Each row was made from one path, in order. Every step used is in the known rows, and no mark comes twice. Write each row's path.
(in the rows, 128 means zero)
Known rows
W/L: [153 121 127  86 125 128 156 138 127 142 123 147 108 118 132 128 120 120
 122 118 134  87 105 173 134 155 122 134]
L/W/H/A/Z: [126 135 130 111 128 147 132 135 116 149 128 103 139 124 112  96 106 124
 149 119  84 169 118  53 163 156 112 121]
Z/A/L: [155 124  85 101 145 142 169 131 115 134 141 137 103 148 121 145 124 109
 132 114 112 126 117 127 109  90 106 116]
U/W: [130 119 137 101 125 130 137 120 135 119 118 129 115 110 110 113 141 134
 141 128 142 115 162 219 108 111 118 123]
L/W/H: [121 137 124 103 132 152 138 128 122 139 135 113 145 130 120 111 131 124
 147 122  91 177 165  43 172 144 111 107]
L/A/H: [156 141 121  89 143  99 129 124 137 135 128 139 110 138 116 121  98 131
 133 119 142 132 196 111 123 146 134 124]
A/J: [123 133 133  99 140 122 135 132 105 138 124 124 130 125 131 111 117 125
 106 130 111 166 167 199 126 153 124 148]
U/W/L/A: [157 118 128  48 127 118 167 125 144 128 116 152  98 118 104 116 126 125
 141 121 159  95 162 231 103 131 112 118]
A/H/W/U: [143 141 138  84 129 130 119 125 106 136 128 104 107 108 112  91 124 135
 127  90 118 128 189 203 132 141 135 152]
H/W/L/A: [164 124 131  51 122 150 170 127 132 133 116 131  99 120 100 106 125 116
 135 112 158 123 118 200 111 158 128 131]
J/A/L/W/U/M: [170 126 117  87 108 137 125 120 134 144 151 107  83 145 131 112  85 125
 124  99  62 160 167 158 123 121 110 101]
H/W/L/A/J: [163 126 134  37 129 147 174 129 121 140 113 129 100 118 102  96 119 115
 123 113 150 143 137 236 108 170 125 140]
H/W/L: [155 119 139  70 119 163 161 130 122 136 115 123 102 103 107 102 132 118
 129 111 149 113  97 222 120 158 129 139]
J/K: [113 131 117 102 152 129 127 136 128 127 122 131 126 158 144 115 109 137
 116 111 109 120 153 121 114 131 116 130]
H/A: [132 137 152 120 118 122 126 131 127 143 128 115  92 121 122 111  98 131
 129 126 123  98  98 152 121 150 135 136]
Z/A/H/W/U: [146 135 114  81 139 143 171 122  97 134 137 112 103 120 107 105 130 120
 131  97 113 119 173 203 118 113 129 153]
H/W: [134 123 139 100 121 161 140 122 124 125 119 108 116 111 105 102 139 125
 134 120 144 144 117 184 116 135 135 136]
J/A/L/W: [162 123 116 107 119 138 130 121 138 149 144 121  83 129 129 123  80 122
 128 111  87 149 138 152 115 137 110  98]
Z/A/L/W/H: [148 130  83  82 149 158 175 130 111 140 145 125 112 150 116 133 125 107
 143 109  90 154 139  71 137 102  93 103]
H/W/U: [126 136 132  90 117 144 143 121 112 122 129 102 120 129 106 100 151 125
 130  94 115 151 149 191 117 118 123 142]
A/J/K: [111 136 125  81 161 125 133 139 102 138 119 127 128 151 143 101 103 131
  96 117  98 159 188 192 114 154 113 151]
L/W/U/M: [124 138 130  85 116 143 124 117 126 124 151 102 150 146 128 102 144 120
 128 117  73 182 196 121 161 132 118 123]
Z/A/H/W: [149 127 120  89 140 155 169 122 104 136 131 118 101 109 107 104 123 121
 134 114 132 113 155 206 117 126 136 146]
U/W/L: [149 113 135  71 124 130 156 128 134 130 115 145 100 102 112 113 135 126
 137 121 148  83 140 252 113 134 114 127]
U/M: [158 119 136  99 116 149 113 129 137 121 131 111 125 139 128 109 123 132
 127 134 117 138 142 148 144 120 143 130]
Z/A/L/W/U: [140 135  83  84 143 142 171 123 110 134 153 127 117 154 121 135 138 102
 133 105  80 155 158 112 122  98  93 111]
J/A: [148 120 135 134 110 124 137 121 133 140 134 121  89 123 129 121  87 137
 124 121 110 116 126 182 107 130 135 120]

Which path is each row?
[153 129 129  71 129 130 136 135 123 138 117 117  74 122 100 107 111 138
 156 101 112 108 150 150 123 102 101 110]	U/W/H/A/L
[134 123 129  90 129 134 143 129 123 126 115 122 112 120 104 110 135 141
 156 112 124 121 173 150 132  97 109 115]	U/W/H
[140 147 127  84 124 123 122 130 124 150 145 110  89 140 123 113 101 116
 130 100  82 134 130 120 129 142 104 117]	H/A/L/W/U
[141 136 124  93 113 123 120 126 120 118 142 106 130 159 130 111 140 131
 122 101  83 146 177 145 145  99 125 136]	W/U/M
[170 143 128  50 129 120 130 120 129 128 130 113 103 144 102  95 109 132
 134 102 126 152 215 162 125 134 138 133]	L/A/H/W/U/M
[164 124 118  66 140 155 182 128 104 144 129 127  91 105 108 104 120 116
 131 109 136  93 141 229 119 139 134 149]	Z/A/H/W/L
[137 144 141  90 133 123 140 144  96 156 121 105  95 133 117 100  91 138
 132 109  92 138 140 104 149 143 120 136]	W/H/A/J
[167 121 131  41 132 112 156 125 140 135 115 151  88 108 104 108 115 129
 139 115 155  86 185 250 110 144 118 126]	U/W/L/A/H
[149 131 143  90 133 145 118 126 117 139 121 109 104  93 111  93 115 133
 130 110 138 123 164 207 132 156 144 148]	A/H/W
[107 143 125 106 124 129 134 116 121 129 148 113 153 138 128 113 148 117
 129 112  81 176 190 106 150 136 108 120]	L/W/U
[166 116 123  61 124 148 167 132 128 134 108 128 116 119  95 101 118 115
 135 111 152 135  87 203 105 157 125 142]	H/W/L/A/Z
[165 128 118  65 130 112 167 133 139 139 123 158 106 141 122 133 109 118
 128 119 146 103 127 143 120 157 118 123]	W/L/A
[146 125 105 115 136 107 136 132 135 124 118 138 147 152 107 126 106 122
 136 128 133 167 115  90 103 130 120 130]	L/A/Z
[137 141  99  85 134 130 122 127 123 135 148 123 123 151 129 130 130 111
 129  96  76 176 170  90 139 121  88 104]	A/L/W/U
[121 145 142  87 133 145 140 132 108 154 134 103 124 123 118  92 109 125
 136 121  82 175 167  89 165 167 112 121]	L/W/H/A/J
[140 122 136  94 125 129 138 137 118 136 108 112 102 113  94  95 109 141
 157 110 115 115 122 163 122 111 111 130]	U/W/H/A/Z
[176 132 122  57 136 106 153 134 134 148 123 155  96 125 122 123  97 123
 126 113 145  91 155 160 129 168 127 133]	W/L/A/H
[136 132 147  70 131 126 145 133 110 141 113 112  87 113 101  91 111 142
 144 113 113 121 175 199 125 121 112 131]	U/W/H/A/J
[140 140 120  80 144 105 148 125 124 133 125 137 124 151 118 119 107 122
 117 130 129 177 191 146 110 149 122 130]	L/A/J
[146 140 133  93 127 135 119 131 130 152 138 115  87 128 121 113  94 116
 132 117 100 131 110 118 127 158 111 112]	H/A/L/W
[154 138 129 102 127 123 118 137 128 148 131 119  73 132 123 122  89 124
 129 111 111 106  96 130 114 137 115 120]	H/A/L
[147 130 113 105 145 134 162 127 107 139 136 130 108 120 121 121 118 122
 129 120 121 103 160 169 125 121 133 142]	Z/A/H
[157 141 119  96 132 128 128 146 114 153 126 111  76 143 115 120  90 134
 147  94  92 119 106  46 147 120 107 111]	W/H/A/L
